Each row was made from one walk, in order. Every step used is in the known rows, and no mark comes twice. Write each row's walk.
(in the rows, 128 means zero)
Known rows:
zeped-kotorup-kasip-bukatu: [104 144 120  72 114 145 130 142 143 101 104 162 117 117 107  63 155 184
 141 179 147]
lavipom-lepule-bukatu: [144 143 101 105 152 183 123 100 144  72 132 125 121 134 124 139 173 162
 134 199 109]
bukatu-lusiz-lavipom-lepule: [132 136 132  99 111 209 132 127 166  83 127 157 107 111 137 136 167 170
 114 192 113]
bukatu-dano-lavipom-lusiz: [113 149  90  73 106 185 126 154 166  86 152 194 123 117 121  92 148 178
 129 179 100]
lusiz-lavipom-lepule: [132 137 127 110 133 217 123 125 154  78 124 158 104 107 120 143 171 184
 124 190 112]
kotorup-dano-lavipom: [119 154 102  75 110 172 127 161 110 125 148 190 120 138 113 108 111 196
 135 184 164]
kasip-bukatu-dano-lavipom: [122 152  95  76 109 143 143 175 133 112 139 181 114 157 141  70 149 179
 122 174 141]
zeped-lavipom-lusiz: [109 132 105  90  92 210 118 128 150  87 134 194 116 108 119  96 158 184
 141 181 104]
bukatu-zeped-lavipom: [126 136 110 102  55 160 134 130 116 125 121 165 105 135 157  86 166 183
 155 168 132]
zeped-kotorup-dano-lavipom-lepule-bukatu: [136 146 105 107 142 178 115 114 149  82 146 128 107 138 139 125 162 176
 128 187 140]
lusiz-lavipom: [119 148 109 107 113 201 126 121 139 107 114 185 100  96 131 124 155 208
 131 185 148]
lepule-bukatu-dano-lavipom: [132 159  87  87 118 142 133 157 132 107 147 169 112 154 151  92 148 175
 125 175 147]
dano-lavipom: [130 148  95  89 125 171 123 152 118 111 151 199 105 148 121  88 143 193
 130 191 145]
kotorup-zeped-lavipom-lepule: [137 131 129 109  96 201 123 121 125  99 116 155 111 132 132 123 158 174
 136 181 118]
bukatu-dano-lavipom-lepule: [138 144 117  92 129 178 132 160 144  80 147 158 113 143 124 117 163 164
 118 183 109]
zeped-lavipom-lepule: [133 127 131 109 115 203 124 134 128  80 129 159 107 134 123 120 174 170
 130 185 111]
lepule-bukatu: [137 151  87  99 139 165 129 100 129  89 128 141 123 131 126 122 161 174
 140 198 130]
kasip-bukatu-zeped: [126 145  96  74  73 139 154 127 144 118 116 140 128 132 133  80 169 174
 157 181  97]
zeped-kotorup-lepule-bukatu-dano: [129 159 103  85  91 120 156 127 139  93 130 128 136 122 157 114 149 161
 137 166 153]
kasip-bukatu-lusiz-lavipom-lepule: [128 132 133  94 111 208 134 129 171  84 121 155 108 117 140 125 171 170
 112 191 112]
kasip-bukatu-dano-lavipom-lusiz: [109 145  91  69 106 184 128 157 171  88 146 191 123 123 124  81 151 178
 128 179  99]
bukatu-dano: [125 162 102  78  94 134 167 156 124  91 122 153 138 122 121 107 153 163
 126 174 122]
lepule-bukatu-zeped: [141 155  84  90  86 137 140 102 144 112 127 122 125 127 148 112 167 169
 161 184 105]
lavipom-lusiz: [113 142  96  78 113 204 128 124 158  75 138 186 132  98  93 109 153 179
 140 195  87]
lusiz-lavipom-lepule-bukatu-zeped-kotorup-retifi: [138 153 125 108  77 175 136 111 183 115 121 135  85  94 171  80 169 200
 133 168 159]

Which walk is each row?
[137 159 101  89 118 142 154 136 145  77 124 118 134 131 141 127 168 149
 124 175 112] | lavipom-lepule-bukatu-dano
[109 159 114  67  91 116 158 166 144  96 105 144 132 120 129  74 156 165
 128 160 138] | zeped-kotorup-kasip-bukatu-dano
[119 146 116  90  83 190 140 124 158 114 119 183 104 102 157 114 149 189
 116 188 150] | bukatu-lusiz-lavipom
[123 148 109  96  93 187 133 110 165 112 118 167 103 107 170 120 153 184
 118 189 153] | lepule-bukatu-lusiz-lavipom
[135 154 106  95 107 146 148 138 141  82 122 123 127 136 153 121 171 151
 125 168 120] | zeped-lavipom-lepule-bukatu-dano
[114 142  91  78 117 204 114 141 161  87 155 203 117 117 109  94 146 187
 135 190 102] | dano-lavipom-lusiz
[134 159 103  96 116 152 147 134 154  81 120 122 125 123 152 132 170 159
 122 171 120] | lusiz-lavipom-lepule-bukatu-dano
[141 136 108 114 137 188 116 103 138  80 129 130 110 141 143 129 177 165
 135 190 121] | zeped-lavipom-lepule-bukatu
[140 140 114  82  76 166 141 106 155 107 125 139 124 142 172 111 148 144
 120 194 129] | kotorup-zeped-lavipom-lepule-bukatu-lusiz
[131 144 122  80 131 169 124 167 151  86 135 156 117 141 123 108 157 161
 125 179 113] | kotorup-kasip-bukatu-dano-lavipom-lepule
[130 144 116  78  88 158 143 123 165  96 147 137 118 140 163 105 147 152
 109 190 145] | zeped-kotorup-dano-lavipom-lepule-bukatu-lusiz
[131 142 114  71  73 141 150 104 155 104 141 146 130 129 169 102 137 150
 127 194 158] | zeped-kotorup-lepule-bukatu-lusiz
[111 150 106  81  85 152 132 158 132 127 148 171 105 138 136  76 131 204
 134 169 170] | kasip-bukatu-zeped-kotorup-dano-lavipom
[140 144 104 114 149 198 115  96 157  79 125 130 108 122 141 146 175 175
 131 194 121] | lusiz-lavipom-lepule-bukatu
[145 143  97 105 156 183 113 112 146  81 143 137 110 146 136 128 168 167
 131 197 120] | dano-lavipom-lepule-bukatu
[137 137 115  82  89 167 142 115 157  94 134 141 121 142 165 108 160 141
 115 197 125] | zeped-lavipom-lepule-bukatu-lusiz
[142 150  96 100  93 160 130  99 163 104 125 114 115 120 159 129 178 171
 155 180  99] | lusiz-lavipom-lepule-bukatu-zeped
[119 155 100  88  92 151 126 145 132 123 154 162 104 136 143  92 130 201
 136 170 174] | lepule-bukatu-zeped-kotorup-dano-lavipom
[128 158  94  82 108 145 141 172 125 109 147 185 113 148 138  86 144 180
 122 174 144] | bukatu-dano-lavipom
[127 143 127  89 125 163 125 164 157  81 139 151 106 138 130  95 166 168
 119 172 124] | zeped-kotorup-kasip-bukatu-dano-lavipom-lepule
[114 141 118  85  83 188 142 128 165 116 110 180 105 110 160  98 154 188
 115 187 147] | kasip-bukatu-lusiz-lavipom
[108 148  91  78  91 186 115 132 175  98 156 171 115 109 131  97 140 192
 141 174 120] | lepule-bukatu-zeped-kotorup-dano-lavipom-lusiz
[116 150  84  77 113 184 121 143 171  85 151 182 122 121 131  97 150 175
 130 179 103] | lepule-bukatu-dano-lavipom-lusiz
[132 164  91  85 109 130 158 135 134  89 121 130 136 129 141 115 160 157
 129 174 126] | lepule-bukatu-dano
[115 155 119  89  75 153 145 124 139 104 133 117 124 104 124 121 139 190
 141 167 155] | lavipom-lepule-bukatu-zeped-kotorup-dano
[125 140 123  83  58 136 144 109 133 112 144 154 127 104 145 102 133 185
 164 173 167] | bukatu-zeped-kotorup-lepule
[139 142 111  76  99 164 147 114 161  88 136 137 129 138 152 115 156 139
 114 203 117] | lavipom-lepule-bukatu-lusiz
[128 155  97  89 104 133 132 151 138 109 154 166 109 147 165  87 144 180
 129 167 168] | zeped-kotorup-lepule-bukatu-dano-lavipom
[131 135 108 100  56 154 125 111 121 129 124 151 111 137 177 101 157 176
 166 168 145] | kotorup-lepule-bukatu-zeped-lavipom
[125 150 102 115  78 131 143 103 156  92 140 123  94 116 153  72 188 194
 137 168 143] | lepule-bukatu-zeped-kotorup
[117 154 104  70  95 132 171 161 134  95 110 148 139 134 126  83 161 162
 124 172 119] | kasip-bukatu-dano
